Known rows, with every step that occurs:
kulo fiko: -7 1 -1 15 -9 -2 13 -6 30 -15 -3 8 -12 -40 0 -1 -15 18 -7 18 -1
vezil dugul zegilun: -2 -9 16 -1 9 35 7 -13 1 -28 0 -42 7 -7 16 -11 -49 -18 11 30 -9
popo zegilun kulo fiko bolute vezil dugul: 23 -40 15 56 -37 27 7 -15 62 56 -10 -41 -49 -62 -29 -8 -10 26 -2 87 -6
kulo vezil dugul: -28 16 -7 32 2 38 7 -10 12 -10 -16 -46 -15 -16 5 -8 -28 -2 -1 -10 -10
popo zegilun kulo fiko dugul vezil: 13 10 0 42 -24 9 2 2 26 38 -4 -64 -29 -31 -22 4 34 13 -13 66 2
dugul fiko: -3 -6 -2 9 5 -19 -3 -4 -7 12 17 -5 14 4 -11 -4 35 -15 0 -6 1
zegilun kulo fiko bolute vezil dugul: 11 -54 10 35 -21 25 12 -23 48 29 -10 -40 -51 -71 -5 -16 -43 18 1 88 -1
fiko dugul zegilun: 3 -17 20 -10 1 -16 0 -11 -10 -20 -10 -49 10 4 15 -14 -57 -25 16 28 -1
bolute vezil dugul zegilun kulo: 14 -52 15 -11 4 30 6 -21 18 -5 -4 -60 -24 -4 6 0 -71 5 1 59 12
fiko dugul: 4 -1 10 5 1 -15 -4 -4 -8 9 -8 -55 5 3 5 -10 -10 -4 7 11 -4
vezil bolute fiko dugul zegilun: 6 -17 22 31 14 -16 -24 -25 36 8 9 -58 -27 45 7 -19 -81 -12 28 56 -18
bolute fiko kulo vezil dugul zegilun popo: -44 -21 3 -4 -6 30 -8 -26 -14 2 -14 -27 2 35 2 -23 -84 -13 9 9 -14
popo zegilun: 13 14 5 20 -16 3 -7 8 12 28 0 -4 2 10 -25 7 30 7 -4 0 -6
dugul fiko kulo: -27 -26 -12 -15 4 -28 -9 1 -26 10 13 24 2 4 -22 -22 39 -4 5 -14 -6
dugul vezil bolute: -1 7 -17 19 22 26 -2 3 15 24 22 1 -24 7 -6 -12 16 3 5 41 -15
bolute fiko dugul: 3 -1 18 21 -2 -14 -23 -14 10 23 -4 -64 3 36 -5 -6 -31 -3 12 14 -5
vezil dugul zegilun kulo fiko bolute: -1 -36 14 43 -24 30 16 -24 38 -16 -7 -30 -40 -74 16 -19 -54 -21 12 95 -7
kulo vezil: -25 10 -12 16 -5 1 3 -8 7 -13 -14 -2 -12 -8 -2 1 -22 -2 -5 -23 -4
fiko bolute vezil dugul: 12 -42 9 11 -4 27 -6 -16 19 38 -10 -31 -5 -26 -7 -21 -34 -3 15 39 -19
bolute vezil: 7 -34 2 -26 5 -5 -6 -9 15 15 -4 -6 2 4 -10 4 -25 19 -3 2 6
fiko dugul vezil: -1 8 -4 -2 9 10 -5 4 -18 17 -7 -56 13 2 -1 -12 10 -16 6 24 -6
dugul zegilun popo: 5 -17 16 -28 -4 4 7 -13 -24 7 -2 3 27 12 18 -1 -37 -23 1 21 9
bolute fiko kulo: -22 -19 -5 -8 -1 -10 -24 -2 1 9 5 13 -12 37 -20 -9 -17 11 9 -7 -11

Rows:
-25 -9 -23 10 21 14 -25 3 19 32 21 16 -37 40 -27 -26 -3 11 15 34 -26 -> dugul vezil bolute fiko kulo
-22 -1 11 3 -3 40 17 -24 -12 -6 -16 -42 14 -4 23 -14 -68 -22 0 16 -2 -> kulo vezil dugul zegilun popo
8 -41 17 -21 14 27 1 -21 17 -14 -5 -50 8 -2 5 -10 -78 -1 8 32 -5 -> bolute vezil dugul zegilun
-19 -17 8 18 -12 -14 5 -24 -3 -26 -21 -59 -30 -7 16 -4 -68 -19 3 29 8 -> fiko dugul zegilun kulo vezil
2 -20 15 12 -3 36 11 -14 3 -20 4 -53 -24 -9 19 -4 -42 -14 4 55 8 -> vezil dugul zegilun kulo
-1 -17 5 45 -3 16 -8 -11 -4 34 12 -32 8 -28 -8 -28 32 -34 20 29 -20 -> vezil dugul fiko bolute
-1 -17 2 33 -23 -6 4 -10 32 7 -7 27 -18 -63 -3 -17 -12 -6 8 42 -16 -> kulo fiko bolute
-44 -21 1 -20 -3 32 12 -18 -30 -11 -18 -15 1 -2 11 -28 -66 -14 2 5 -10 -> fiko kulo vezil dugul zegilun popo
-49 -17 -25 22 14 -27 -6 -10 8 9 12 26 -49 2 -24 -34 12 7 10 -12 -15 -> dugul fiko kulo vezil bolute
10 -27 20 44 6 -15 -16 -28 36 16 9 -69 -56 42 7 -11 -72 -9 21 85 0 -> vezil bolute fiko dugul zegilun kulo
-8 12 -6 44 -28 3 2 -1 21 21 -14 -14 -40 1 -22 19 17 10 -16 -1 4 -> popo zegilun kulo vezil
12 -55 1 -1 -4 -25 -17 -16 4 46 7 10 8 -16 -23 -14 13 -17 14 19 -12 -> dugul fiko bolute vezil
13 1 18 49 -33 -14 9 -5 37 32 -10 -60 -38 -29 -17 2 11 24 -11 55 10 -> popo zegilun kulo fiko dugul
1 -27 1 45 -30 -5 11 -12 32 12 -7 13 -47 -66 1 -8 -4 0 1 69 1 -> zegilun kulo fiko bolute
24 -46 8 39 -42 -9 -1 -11 58 56 -10 6 -45 -51 -33 3 -1 24 -7 71 2 -> popo zegilun kulo fiko bolute vezil
-21 8 -10 55 10 0 -20 -20 52 13 2 -6 -51 35 -10 -8 -50 15 8 7 -16 -> kulo vezil bolute fiko
7 -56 14 3 -4 25 19 -30 48 -20 -8 -54 -33 -45 6 -2 -88 26 -8 78 10 -> bolute vezil dugul zegilun kulo fiko
-49 -4 -15 8 2 27 4 -4 -4 -14 -16 -23 -27 -14 -6 -28 -31 12 3 -18 -16 -> fiko kulo vezil dugul
-14 -9 18 32 6 -10 -12 -37 22 30 -7 -57 -17 50 14 -20 -96 -19 16 44 -10 -> kulo vezil bolute fiko dugul zegilun popo
9 -27 7 -7 9 27 1 -11 17 18 -6 -51 -5 -6 -7 -7 -37 21 1 20 -3 -> bolute vezil dugul
-27 -9 -6 57 -9 17 -3 -19 4 20 -6 -35 -4 -36 -4 -29 9 -34 17 6 -26 -> kulo vezil dugul fiko bolute
-51 -17 -23 0 0 -25 -1 -6 -18 -7 -2 21 -12 -6 -23 -21 18 -6 0 -39 -10 -> dugul fiko kulo vezil
-23 5 -7 42 -8 36 13 -12 14 -4 -12 -59 -44 -20 7 0 -24 5 -8 18 3 -> zegilun kulo vezil dugul
-11 -8 0 89 -35 22 -3 -13 19 58 -1 -47 -36 -27 -30 -11 50 -24 4 32 -15 -> popo zegilun kulo vezil dugul fiko bolute
7 -42 9 24 -14 23 4 -21 50 22 -14 -27 -17 -70 -8 -23 -49 14 10 62 -17 -> kulo fiko bolute vezil dugul
-51 -4 -13 23 -1 27 -16 -15 13 -1 -11 -31 -30 22 -19 -21 -50 11 9 -16
 -23 -> bolute fiko kulo vezil dugul
16 -57 25 -15 -8 31 1 -28 -5 41 -14 -28 22 -14 12 -24 -71 -26 18 66 -9 -> fiko bolute vezil dugul zegilun popo
-4 -2 10 21 -8 -17 10 -12 24 -5 -13 -46 -9 -39 3 -14 -30 10 3 29 -2 -> kulo fiko dugul
-46 -19 -5 9 2 25 -17 -22 12 -33 -12 -27 -20 21 -6 -22 -89 -8 16 -4 -24 -> bolute fiko kulo vezil dugul zegilun
14 -15 7 63 -46 -2 3 -4 47 39 -5 14 -48 -55 -24 0 27 5 -4 68 -4 -> popo zegilun kulo fiko bolute
